Every row comes from one small tree of marks. Brackets hold a mark, then the marks that hang from it, in the order of their numbers. Every link used is in the known rows. Which tree was each row made from?
In the rows, zero is written as 128.
Known rows
[j755 [j198 [j494 [j920 j235]]]]: [124 121 127 119 185 137 149 156 116 139  99 110 129  95 113  98 112 130
  93]
[j235 [j920 [j494 j198 [j441 j979]]]]: [ 86 162  85 120 136 143 146  37 109 135 134 101 205 143 151  90  81  90
  97]
[j920 j235 [j494 j342 j441]]: [ 87 133 106 109 164 127 124  88  99 156  81 101 151 125 113  96 140 141
 111]
[j979 [j441 j494]]: [ 74 133  87 109 159 145 102 104 112 133 108  93 140 138 164  69 107 174
  95]
[j198 [j494 [j441 j979]] j755]: [ 97 140  88 122 159 149 111  80 136 130 133  95 147 126  93  86 119 120
  62]
[j235 j920]: [ 59 155  98  72 159 141 125 102 106 142 114 103 141  78 168  92  88 162
 118]
[j235 [j920 [j494 j342]]]: [ 49 147 108  94 146 127 124 100  96 145 100 103 151  81 164 101 117 134
 104]
[j920 j235 [j494 j198 j342]]: [ 84 136 119 103 141 132 139 100  78 156  82 114 157  95 121  95 126 101
 108]
[j235 [j920 [j494 [j198 j755] j342]]]: [ 55 168 125 118 137 127 121  96  83 141 147 114 174  88 116 101 119  63
  92]
[j235 [j920 j494]]: [ 57 146 105  86 172 142 127  91 106 143 105  99 153  79 185 104  93 156
 105]
[j755 [j198 [j494 j342 j920]]]: [ 99 123 121 119 141 125 128 161 105 130  90 106 121 101  88  95 122 105
  67]
[j494 j342 j441]: [ 70 146  92  88 129 129 104  97  98 142  86  96 133 127  91  84 120 146
  99]
[j979 j441]: [ 79 144  87  91 158 145 110 108 108 140  93  94 125 134 144  86  95 186
 103]
[j979 [j441 [j494 j198 j342 j920]]]: [ 77 132 104 142 114 126 114 128  92 128 134 109 152 163  84  68 101  79
  87]
[j920 j235 j494]: [ 88 123 107  88 188 146 131 104 106 155  79 102 137  79 161 100 120 170
 112]
[j920 j235 [j494 j342 [j441 j979]]]: [107 128  84 119 151 131 135  72 117 153  95 101 163 132 120  86 146 131
 107]
[j441 [j494 j198 j342 [j920 j235]]]: [ 89 120 118 122 133 126 134 135  90 144 127 122 151 106  82  71 118  70
 110]
[j755 [j198 [j494 j342]]]: [ 92 137 115 105 138 131 123 133  98 135  69 102 129  91 128  91 136 131
  69]
[j755 [j198 j494]]: [ 99 137 111  97 163 146 128 125 107 132  76  97 133  89 150  95 112 154
  70]
[j920 j235 [j494 j198 j342 j441]]: [ 90 144 115 117 140 127 135  74  80 153  89 109 179 138  96  94 125  95
 107]

Which tree is each row?
[ 72 132 119 131 121 129 105 143  95 129 161 117 142 103  44  73 122  43
  77]
[j441 [j494 [j198 j755] j342 j920]]
[ 97 145 111 108 163 142 139  66  89 150  93 104 179 136 117  96 100 117
 109]
[j920 j235 [j494 j198 j441]]
[ 95 141 130 119 141 125 128 148  93 148 150 125 132  97  29  90 124  59
 110]
[j494 [j198 j755] j342 [j920 j235]]
[ 91 141  69  99 115 134 113  81 118 140  99  97 140 134 100  74 126 136
  95]
[j494 j342 [j441 j979]]
[ 97 129 123 129 166 141 126 136 106 138 171 121 149  98  68  76 113  69
 103]
[j441 [j494 [j198 j755] [j920 j235]]]
[ 67 133  89 117 136 131 100 113 103 136 103  97 138 140 142  66 131 153
  94]
[j979 [j441 [j494 j342]]]
[ 92 109 108 104 180 140 127 140 117 143 124 111 129  91 116  75 113 138
 115]
[j441 [j494 [j920 j235]]]
[114 127  80 112 173 145 138  64 127 149  99  97 163 129 142  88 123 153
 108]
[j920 j235 [j494 [j441 j979]]]
[ 91 132  77 102 119 156 126  80 110 132 124 105 165 106 147  60 102 105
  83]
[j441 [j494 j198] j979]
[104 132 117 133 140 120 125 137 108 127  96 102 140 145  61  93 118  99
  68]
[j755 [j198 [j494 j342 j441 j920]]]
[ 58 167 111 117 124 122 131  61  80 140 115 106 194 138 122  97  97  79
 100]
[j235 [j920 [j494 j198 j342 j441]]]
[108 149 119 125 164 134 129 115 104 141 160 116 151 138  25  91  97  73
 112]
[j494 [j198 j755] j441 [j920 j235]]
[ 76 167 107 111 117 129 103  92  85 138 132 108 153 135  43  85 121  76
  88]
[j494 [j198 j755] j342 j441]
[ 81 120  72 102 118 140 111 101 119 137 109 101 137  93 140  58 142 130
  85]
[j441 [j494 j342] j979]
[130 130 122 132 185 132 146 130 117 136 104 106 147 139  86  96 109 124
  93]
[j755 [j198 [j494 j441 [j920 j235]]]]
[101 152  72  99 115 150 130  58 109 135 114 100 167 146 104  75  86 110
  91]
[j494 j198 [j441 j979]]
[126 141  82 121 147 146 133  84 128 127  95  92 161 140 133  82 115 135
  66]
[j755 [j198 [j494 [j441 j979]]]]
[ 90 118 112  97 153 124 130 152 106 153 102 115 110  90  79  89 123 129
 121]
[j494 j342 [j920 j235]]
[ 91 135 116  96 165 147 144  91  88 153  88 109 161  93 143  98 103 122
 109]
[j920 j235 [j494 j198]]
[ 93 118 122 124 162 119 132 128 110 144  99 110 135 134  59  94 120 108
  96]
[j198 [j494 j342 j441 [j920 j235]]]
[ 69 122 110 113 111 130 117 133  91 132 125 114 141 110  76  70 105  66
  85]
[j441 [j494 j198 j342 j920]]
[101 138  84 122  93 128 130  97 108 132 129 109 156 158  41  76  96  61
  88]
[j494 j198 j342 [j441 j979] j920]
[ 72 155 105 141 126 131  98 109  88 132 149 107 158 146  92  67 131  82
  82]
[j979 [j441 [j494 [j198 j755] j342]]]
[104 125  73 105 140 142 122 101 136 131 124  98 134 142  79  80  88 130
  94]
[j494 [j441 j979] j920]
